Known rows, with every way that one mark hangs from another
[q205 q509]: [ 0.01  0.18  0.10 -0.02  0.09 -0.04 -0.03  0.05  0.00 -0.04  0.05 -0.01
  0.19  0.19 -0.13  0.12 -0.10 -0.08  0.36 -0.01 -0.05]
[q205 [q509 [q187 q186]] q553]: [ 0.03  0.43  0.07 -0.46  0.03  0.16  0.00 -0.03  0.27 -0.04 -0.12  0.49
  0.17  0.51 -0.04  0.18 -0.14  0.06  0.22  0.01 -0.07]
[q509 [q187 [q602 q186 [q553 q205]]]]: [ 0.22  0.38 -0.04 -0.67  0.05  0.24 -0.09  0.11  0.00  0.20  0.03 -0.21
 -0.01 -0.10 -0.26  0.08 -0.03 -0.20 -0.16 -0.12 -0.14]
[q187 q509 [q602 q186 [q553 q205]]]: [ 0.17  0.20  0.00 -0.42  0.04  0.17  0.04  0.10 -0.29  0.17  0.11 -0.28
  0.07  0.17 -0.25  0.17 -0.01 -0.27  0.18 -0.19 -0.49]
[q602 q186 [q553 q205 [q509 q187]]]: [ 0.32  0.57 -0.09 -0.68  0.07  0.23 -0.31  0.14  0.06  0.32 -0.05 -0.35
  0.04  0.56 -0.04  0.20 -0.11 -0.19 -0.14 -0.07  0.03]
[q553 q186 q187 [q509 q602]]: [ 0.15 -0.02  0.01 -0.16  0.11  0.03  0.03 -0.01  0.04  0.19  0.19  0.08
  0.11  0.64 -0.31  0.37 -0.24  0.11  0.06  0.18  0.09]
[q187 q509 [q602 q186 q553]]: [ 0.05  0.12 -0.11 -0.37  0.04  0.17  0.05  0.10 -0.34  0.04  0.17 -0.22
  0.12  0.21 -0.29  0.11  0.05 -0.24  0.14 -0.22 -0.45]
[q187 q186 [q509 [q602 q553]]]: [-0.08 -0.04 -0.06 -0.04  0.03  0.13  0.22 -0.06 -0.17  0.01 -0.06  0.13
  0.09  0.75 -0.02  0.13  0.01 -0.17  0.10 -0.08 -0.22]
[q509 q186 q187 q602]: [-0.01  0.21 -0.12 -0.69  0.04  0.19 -0.02  0.01  0.09  0.07 -0.01  0.14
  0.03  0.15 -0.23  0.04 -0.05 -0.01 -0.29  0.08  0.32]
[q509 [q187 [q602 q553]]]: [ 0.08  0.26 -0.11 -0.43  0.06  0.19  0.08  0.07  0.15  0.03  0.07 -0.02
  0.02 -0.19 -0.21  0.03 -0.02 -0.15 -0.11 -0.11 -0.13]
[q602 [q553 q186 q187 q205]]: [ 0.30  0.34  0.18 -0.22  0.11  0.15  0.06  0.03  0.10  0.31  0.17 -0.13
  0.02  0.56 -0.20  0.35 -0.16 -0.21  0.00  0.03 -0.14]
[q187 q186 [q602 q553]]: [ 0.03  0.00 -0.04 -0.08  0.05  0.06  0.06 -0.14 -0.20 -0.01 -0.05  0.09
  0.13  0.24 -0.12  0.11 -0.04 -0.16  0.05 -0.13 -0.26]
[q553 q205 [q509 q186 q602]]: [ 0.19  0.20 -0.01 -0.35  0.08  0.03 -0.12 -0.05  0.03  0.28 -0.09 -0.04
  0.09  0.36 -0.04  0.25 -0.25  0.02  0.02  0.14  0.22]
[q187 q186 [q509 [q602 [q553 q205]]]]: [ 0.04  0.04  0.03 -0.07  0.04  0.13  0.21 -0.06 -0.12  0.13 -0.09  0.08
  0.04  0.67  0.01  0.16 -0.05 -0.21  0.15 -0.06 -0.25]
[q509 [q187 q602]]: [ 0.05  0.11 -0.10 -0.37  0.06  0.10  0.03  0.04  0.17  0.01  0.08  0.07
  0.01 -0.24 -0.32 -0.01 -0.09  0.01 -0.08 -0.06 -0.09]
[q187 q186 q509 [q602 [q553 q205]]]: [ 0.11  0.04  0.00 -0.17  0.04  0.09  0.20 -0.09 -0.13  0.14 -0.03  0.13
  0.09  0.44 -0.12  0.14 -0.07 -0.23  0.30 -0.13 -0.60]
[q509 q186 [q602 [q553 q187 q205]]]: [ 0.20  0.27  0.09 -0.46  0.06  0.12  0.05 -0.02 -0.19  0.24  0.01 -0.05
  0.08  0.16 -0.13  0.32 -0.10 -0.20 -0.18  0.07  0.18]
[q602 q553]: [ 0.06  0.21 -0.01 -0.02  0.07  0.12  0.01  0.04 -0.02  0.03  0.04 -0.22
  0.05  0.28 -0.01  0.12 -0.03 -0.20 -0.03 -0.13  0.01]
[q187 q509]: [-0.04  0.02 -0.03 -0.02  0.07  0.06  0.08  0.03  0.03  0.00  0.11 -0.04
  0.07  0.41 -0.19  0.08 -0.08 -0.05  0.18 -0.08 -0.25]
[q187 q186 q602]: [-0.01 -0.18 -0.02 -0.05  0.05 -0.01  0.02 -0.16 -0.15 -0.01 -0.04  0.22
  0.12  0.18 -0.24  0.06 -0.10  0.00  0.09 -0.08 -0.23]
[q205 [q553 q187]]: [ 0.12  0.22  0.15 -0.16  0.06  0.11  0.02 -0.04  0.10  0.05  0.08  0.21
  0.09  0.12 -0.17  0.37 -0.19  0.12 -0.05 -0.01  0.01]

Rows
[ 0.24  0.12  0.19 -0.23  0.11  0.08  0.14  0.02  0.15  0.33  0.24  0.04
  0.02  0.73 -0.39  0.33 -0.23 -0.04  0.21  0.09 -0.39]  [q553 q186 [q187 q509] q205]
[-0.02  0.04 -0.07 -0.34  0.04  0.15  0.03 -0.05  0.11  0.02 -0.12  0.24
 -0.01  0.32 -0.14  0.02 -0.07  0.03 -0.19  0.02  0.17]  [q509 [q187 q186] q602]
[ 0.04  0.23 -0.15 -0.76  0.05  0.13 -0.05 -0.02  0.10  0.05  0.06  0.16
  0.10 -0.01 -0.37  0.02 -0.07 -0.01 -0.15 -0.01 -0.04]  [q509 q186 [q187 q602]]
[ 0.19  0.31  0.19 -0.40  0.10  0.15  0.11  0.10  0.29  0.21  0.08  0.09
  0.01  0.34 -0.21  0.17 -0.16 -0.08  0.27  0.18  0.02]  [q553 q186 [q205 [q509 q187 q602]]]
[ 0.23  0.31  0.16 -0.44  0.10  0.10  0.08  0.08  0.28  0.21  0.14  0.11
  0.06  0.22 -0.32  0.13 -0.19 -0.09  0.40  0.10 -0.26]  [q553 q186 [q205 [q509 [q187 q602]]]]
[ 0.13  0.16  0.23 -0.01  0.09 -0.02  0.07  0.05  0.02  0.11 -0.03 -0.07
  0.07 -0.05 -0.06  0.18 -0.16 -0.10  0.34  0.09  0.06]  [q553 [q205 [q509 q602]]]
[-0.03 -0.05 -0.10 -0.12  0.03  0.09  0.20 -0.09 -0.20  0.00  0.01  0.16
  0.16  0.49 -0.17  0.10  0.00 -0.19  0.23 -0.17 -0.56]  [q187 q186 q509 [q602 q553]]
[ 0.19  0.50  0.11 -0.62  0.07  0.06 -0.11  0.04  0.21  0.20 -0.05  0.06
  0.13  0.28 -0.16  0.12 -0.16 -0.10  0.20  0.09 -0.01]  [q553 [q205 [q509 q186 q187]]]
[ 0.03  0.09 -0.14 -0.31  0.06  0.02 -0.12 -0.05 -0.08  0.10 -0.02  0.04
  0.16  0.43 -0.10  0.19 -0.17  0.07 -0.04  0.10  0.27]  [q553 [q509 q186 q602]]
[ 0.23  0.33  0.14 -0.16  0.10  0.20  0.04  0.04  0.12  0.26  0.09 -0.19
 -0.02  0.61 -0.06  0.21 -0.13 -0.23  0.04 -0.03 -0.09]  [q602 [q553 q186 q205]]
[ 0.16  0.15  0.07 -0.25  0.07  0.15  0.08 -0.04  0.16  0.15  0.14  0.30
  0.10  0.57 -0.19  0.48 -0.28  0.19  0.01  0.17  0.10]  [q205 [q553 q186 q187 [q509 q602]]]
[ 0.23  0.37  0.12 -0.58  0.08  0.08 -0.11  0.12  0.02  0.18  0.02 -0.08
  0.11 -0.11 -0.29  0.12 -0.11 -0.11  0.27 -0.01 -0.19]  [q553 [q205 [q509 [q187 [q602 q186]]]]]
[ 0.19  0.06 -0.08 -0.38  0.09 -0.04 -0.20  0.01 -0.26  0.15  0.14 -0.09
  0.22  0.13 -0.43  0.32 -0.18  0.06  0.06 -0.02 -0.15]  [q553 [q187 [q602 q186]] q509]
[ 0.08  0.48  0.13 -0.53  0.05  0.24  0.07  0.07  0.44  0.03  0.10  0.38
  0.11  0.55 -0.16  0.22 -0.16  0.07  0.25  0.08 -0.07]  [q205 [q509 q187] [q553 q186]]
[ 0.09  0.35 -0.06 -0.43  0.04  0.12 -0.16 -0.09  0.15  0.09 -0.02  0.22
  0.18  0.59 -0.01  0.30 -0.24  0.16 -0.02  0.05  0.12]  [q205 [q553 [q509 q186]]]
[ 0.21  0.35  0.01 -0.52  0.07  0.24  0.11  0.07  0.28  0.21  0.10 -0.04
 -0.04  0.09 -0.25  0.11 -0.10 -0.18 -0.02 -0.03 -0.20]  [q509 [q187 [q602 [q553 q186 q205]]]]
[ 0.02  0.45  0.12 -0.47  0.03  0.10 -0.05 -0.03  0.02 -0.02  0.01  0.34
  0.27  0.38 -0.06  0.26 -0.15  0.03  0.27  0.01  0.03]  [q205 [q509 q186] q553]
[ 0.02  0.03  0.08 -0.19  0.02  0.13  0.20 -0.11 -0.04  0.04  0.01  0.47
  0.11  0.54 -0.16  0.37 -0.14  0.11  0.04  0.02 -0.18]  [q205 [q553 [q187 q186 [q509 q602]]]]
[-0.04 -0.03 -0.12 -0.41  0.04  0.03  0.11 -0.05 -0.15  0.02  0.15  0.12
  0.18  0.17 -0.37  0.08 -0.06 -0.04  0.20 -0.07 -0.39]  [q187 [q509 q186] q602]
